Known rows, with every way that one mark hangs from another
ruma[begozat[dulur[fefo]]]: [ -7 -19  -6 -28   2   8 -48  15  44  26  -5   5   9   2  17   7   4   3
  -9 -30  11 -22  22  -2   1 -33  41  -7]
ruma[begozat]: [  0 -11   1 -23  16  -2 -27   5  28  -2  -3  -4  10   1   3   8  -1  -9
 -12   1   7   3  11   7  10  -2  -9  -2]
pifug[segu[vebe]]: [-16   5 -10   4   2 -17  -1 -54  24   4  -9  15  31  21   7   5  -6 -34
  -9  -4   4  -1   0  -3  15  -7  -8  -5]
segu[dulur[loso] vebe[begozat natoliz]]: [-11   5 -11 -28  22  32   3 -24  -2   8 -10  42  54   1  -1 -10   8 -47
 -28  16 -18 -12  -4   0  13 -32  56  -1]
dulur[begozat fefo segu]: [ -9  10 -14  -6  10  18  45 -29  39  24   3   9   1  14  13   0   5   3
  46 -30  25 -18   2  -3   3  -9  40  -4]
pifug[segu[dulur[loso[reze[fefo]]]]]: [  4  25 -22  22  13  72  -5 -60 -51  21   2  -7 -15  -5  22   1 -18 -53
   6  32   4 -34   5  13  12 -22  12  -2]
vebe[begozat[nuzod ruma] natoliz]: [ -3 -42   4 -34 -32   5  -2   5  -8 -11   5  36  28  -6   7 -13 -20   2
   0   6 -20  -3   1  -5  65  21  10  -6]
nuzod[begozat]: [ -6  -8   2 -15 -11   8  -9  -5  37  -4  -1  -1  -2  11   6   7 -10 -25
   5  -1   5  -2   5  -1  -4  -7  12   0]
segu[vebe[begozat[dulur nuzod]]]: [ -7  -7  -7 -32 -16   6 -19 -10   3   8 -15   7  41  -4   9  -3 -15  -9
 -27   1   4 -10  12 -15  50  -4  44  -8]
segu[dulur]: [  4  -3   1   0   3  46   3 -15   2   0  -4   1  -5 -10  -1  -5  -8 -11
   4   0   1  -2   3  -4  -2   0  24  -3]
pifug[segu[vebe[begozat]]]: [-14  -3  -8 -20  10   7   2 -52  23  -2 -14  19  48  19   9  -6   2 -52
 -36   0   1  -4   4  -6  24  -3   5  -2]
segu[dulur[loso] vebe]: [ -8  11 -19  -3  11  27   6 -26 -10  16 -11   1  28  -1  -3   2   0 -25
 -17   7  10  -7  -3   5   3 -37  39   0]
nuzod[begozat[dulur ruma]]: [ -6 -43   0 -23 -64   6 -41  -1  25   9 -10  -7   9   6  15   7 -14  -3
   8   2  18  -7  17  -4 -12  -5  40  -5]
natoliz[dulur[loso]]: [ -4  16   5 -10  -6  16  42  -6 -35  44  -6   5  -6   4  13  -5   6  -1
  -7  13  13  -5 -10  11  -3 -26  15  10]
segu[vebe]: [ -8  -3 -11   2   2 -15  -1 -17  22   2  -4   2  38   9  -4   5   0 -15
 -14  -4   4   2  -1  -4   3 -12   1  -4]
dulur[fefo loso]: [-11   5 -18  -7   5   9   9  12 -11  30   4   8  -2   4  10   0  11   2
  -5 -22   5 -22  -2   8   6 -50  30   6]
nuzod[begozat[vebe]]: [ -4 -13  -1 -17 -10   7  -8  -6  31  -5  -4   2  54  16   4   6  -8 -20
  -1   4  -3   1   5  -4  -6  -7   9  -5]
vebe[begozat[ruma] natoliz]: [ -2 -44   5 -30 -22   5  -6   4   3  -9   0  36  39   0   3 -12   2 -12
 -12   9 -18  -2   2  -3  15  11  13  -4]
segu[vebe[begozat natoliz]]: [-12  -9  -3 -22  13  -9  -3 -13  30  -8  -4  43  64  10  -3  -7   7 -38
 -26   3 -24  -4  -1  -8  14  -9  17  -6]
dulur[fefo loso[reze] segu[vebe]]: [-14  14 -36   8   9  27  12 -40  -5  42  12  -8  35  16   7  29 -11 -26
  11 -22  18 -30  -1   7   8 -66  45  -7]
segu[dulur vebe[begozat natoliz]]: [ -7 -13  -2 -24  17  35   0 -29  31  -8  -8  43  58   0  -5 -13  -1 -50
 -23   2 -22  -5   1 -11  12  -8  43 -10]
begozat[vebe]: [ 3 -4 -2 -1  2 -2  1  1 -4  0 -3  2 55  5 -1  0  2  5 -5  5 -8  3  0 -3
 -2  0 -2 -3]
ruma[begozat[pifug vebe]]: [  6 -20  -2 -27  14  -6 -25   7  22  -3  -5  -5  57   6   2   8   4  13
 -19   6   6   8  21   7 -45 -18 -18  -6]
pifug[segu[vebe[natoliz]]]: [-20   8  -3   7   5 -33  -8 -53  34   2  -4  51  43  26   6   4  -7 -40
   7   1 -20  -8  -6  -5  15  -9  -3  -8]
nuzod[begozat[ruma]]: [ -5 -47  -3 -22 -46   8 -13  -4  33  -6   0  -7  11   9   9   6 -15 -12
   5  -1  15   2   8   0   1   1   6  -3]
ruma[begozat[dulur pifug]]: [  3 -13   2 -28  -5  -6 -53  10  20  10 -11  -5   0  -3  10  10   4  18
 -10   4  18  -4  32   5 -54 -24  20  -6]
dulur[begozat[pifug] loso[reze] segu]: [  1  34 -15   3   9  30  32 -28 -13  29  10 -16 -15   3  11  28  -5   7
  46  20  38 -11   8  19 -46 -37  40  -3]
pifug[segu]: [ -8   8   0   3   1   0  -1 -38   2   3  -4  12  -6  13  11   0  -4 -18
   5   0   0  -4   0   2  12   6  -8   0]
vebe[begozat[dulur nuzod pifug ruma]]: [  5 -49  -1 -41 -58  17 -19   9 -25   2  -9  -5   7 -14  15  -7 -17  37
 -15   5  17  -5  27  -5  -2  -3  34  -6]

Rows
[ -6 -53 -12  -7 -37  53   8 -42  21  10   0  13  -5   4  19  -6 -13   1
   8 -37  19 -15  19  -1 -35 -29  21  -7] => begozat[pifug[segu[dulur[fefo]]] ruma]
[ -6 -48  -2 -19 -49  49  -9 -54  34  -7  -8   3  -8  11  18   3 -25 -23
  11  -3  24   0  21   2 -42 -12  17  -5] => nuzod[begozat[pifug[segu[dulur]] ruma]]
[ -8   9 -18 -18  -4  34 -34  -5 -16  30  -7  -9  45  -2   9  20   1 -35
 -37  19  11 -20  12   5   3 -50  67  -4] => segu[vebe[begozat[dulur[loso[reze]]]]]
[ -4 -24  -7 -37 -13   5 -41  18  31  22  -2   2 -10  -5  21   8 -18  33
   1 -33  21 -20  32  -1  -1 -40  32 -10] => ruma[begozat[dulur[fefo] nuzod pifug]]
[ -9   3  -5 -23  17  -7  12 -51   9   0  -6  39  66  18  -2  -4   2 -38
  -2   5 -19 -10  -1  -8  13   1  27  -8] => dulur[segu[vebe[begozat natoliz]]]
[ -8 -18  -6 -35  -8   9 -43  17  32  23  -2   5  -2  -3  20   7 -19  16
   3 -32  12 -24  21  -4  50 -24  38  -9] => ruma[begozat[dulur[fefo] nuzod]]
[ -8  22  -8  -1   9  42   6 -47 -30  17 -12  11 -15   2  13  -2  -4 -27
   4  13   6 -13  -2  10  12 -19  30   6] => pifug[segu[dulur[loso]]]
[ -6 -47  -1 -18 -44  28  67   0  53  40   3  13   2   7  26  -8   4  27
  19 -34  44  -3  11   2 -48 -30  24  -4] => natoliz[dulur[begozat[pifug ruma] fefo]]
[ -7   8 -15 -12   3  15  51 -27  23  23   3  13  46  12  15   0 -15  20
  53 -27  16 -18   1 -10  50  -1  35 -11] => dulur[begozat[nuzod vebe] fefo segu]
[ -6  17 -25   6   7  43  13 -23 -28  40  16 -10  -5   8  12  24 -10 -10
  26 -18  14 -31   0  12   4 -53  42  -2] => dulur[fefo loso[reze] segu]
[ -5 -17  -8 -37 -17  33 -11  12   3  18  -4  14   4  -8  19 -11 -11   7
 -13 -30   2 -28  15 -14  49 -17  60  -5] => vebe[begozat[dulur[fefo] nuzod]]
[-10  10   0 -16  -9  35  91 -39  26  49   3  16 -12  10  28  -6 -21  13
  55 -32  33 -18  -4  -7  47  -2  38  -5] => natoliz[dulur[begozat[nuzod] fefo segu]]
[ -5  -3 -18 -13 -18   1  38 -31 -26  25  -8  -4  63  12  11   3   8  18
  36  23  27  -4  -2  10   4  -3  32   0] => dulur[begozat[ruma vebe] loso segu]
[  5 -46  -7 -14 -48  -4   5   3 -20  -6   3  -6  49  -4   5   1 -24  48
   5   3   8   8  13  -1   1  -1 -15  -7] => begozat[nuzod pifug ruma vebe]
[  3 -43  -5  -6 -36  39   2 -49  -6  -3 -10   8  48   4  10  -5 -13   4
   1   4  10   4  16   1 -42  -6   4  -9] => begozat[pifug[segu[dulur]] ruma vebe]
[ -2  -7   1 -24   3  19   6 -33   0  -7  -8  15   1  11  12  -8   5 -18
 -24   3   5  -2  15   2 -30  -7  -1   1] => vebe[begozat[pifug[segu]]]
[ -2  17   4  -7 -17 -16 -12 -33 -34  17  -6  34  52   6  10   2 -24  26
  50  14 -24 -17   4 -13  35  11  42 -15] => begozat[dulur[segu] nuzod vebe[natoliz]]
[ -2   5   5 -27  10 -20 -44 -29   3  18 -13  30  73  15   8  11  -2   1
  25  16 -17 -13  14  -2  -5   0  35 -15] => ruma[begozat[dulur[segu] vebe[natoliz]]]
[-19  -4 -14  -2  15  27  24 -22  92  16   0  54  42   9   5  -5   1 -31
  26 -34   2 -18  -2 -11   8 -31  62 -13] => segu[dulur[begozat fefo] vebe[natoliz]]
[ -5 -51 -13 -31 -26   7   0 -13  17  -7  -8   1  67   4   0  -7   2 -21
 -42  -1   9   4   7  -4  16  -1   9  -5] => segu[vebe[begozat[ruma]]]
[ -6  25 -12  -9  14  -2  25   5  -1  20  -8   6  49   7   8   0  17   7
  11  22  14  -2  -5   9   1 -18  28   3] => dulur[begozat[vebe] loso]
[ -9 -23  -3  -5 -26  47  22 -50  36   4  -9  12  -2   1  18  -7 -10 -18
  31   2  28   0   5   1  15  19  27  -6] => pifug[segu[dulur[begozat[ruma]]]]
[  2  16  -6  -6   5   2  41 -34  16   9  -3  -1  -8   8   6   6   4  19
  44   3  31   0  10   2 -51  -1  20  -4] => dulur[begozat[pifug] segu]
[  4  14 -35  21  14  56  -5 -39 -31  20   2 -15  30  -9   6   6 -16 -51
 -15  27   8 -28   4   8   4 -40  22  -7] => segu[dulur[loso[reze[fefo]]] vebe]
[  2   1   9 -11  -8  16  64  -8  29  30  -7  13  43   9  14  -6   9  19
  12   6  27  11   5   1 -57 -11   8  -4] => natoliz[dulur[begozat[pifug vebe]]]
[  6 -48  -6  -8 -39  -5   0   2 -10  -4  -1  -6  60   3   1   0  -2  34
  -6   4   9   9  13   2 -51 -10 -13  -6] => begozat[pifug ruma vebe]
[  0  -5   3 -31  -8  -3 -49   8  10  10  -9  -5  -5  -9  14   8 -22  15
   4   4  10  -8  20  -1  49   2  21  -8] => ruma[begozat[dulur nuzod]]
[ -7  -7   2 -18 -18  28  76  -1  46  40   5  19 -23   1  26  -5 -13  30
  29 -35  36  -9   7  -5  -2 -28  25  -3] => natoliz[dulur[begozat[nuzod pifug] fefo]]
[  2 -31  -3 -39 -49  23  -4 -30 -44  11 -13  -6  16  -6  17  -7 -24  19
  11   7  13 -12  17 -10  49  23  48  -7] => vebe[begozat[dulur[segu] nuzod ruma]]
[ -3 -31   6 -21 -47  19  64  -8  16  29  -5   9  53   1  22 -10 -20  28
  26   7  27  11  -4  -2  47  21   7  -7] => natoliz[dulur[begozat[nuzod ruma vebe]]]
[-14  13  -7 -15   2  29  71   3  24  61  -2  19  -6   9  27  -7  16  -1
  15 -19  32 -17  -8   8   1 -44  46   7] => natoliz[dulur[begozat fefo loso]]
[-16  18 -17   0  11  26   3 -64  -9  18 -15  14  23  10  10   2  -5 -44
 -11   8  11 -12  -3   5  15 -31  30   1] => pifug[segu[dulur[loso] vebe]]
[-15 -36  -6   1 -35 -38 -10 -51  27  -2  -2  45  47  23   8   5 -10 -10
   4  -1  -4  -1   9  -1 -31 -17 -14 -10] => begozat[pifug[segu[vebe[natoliz]]] ruma]
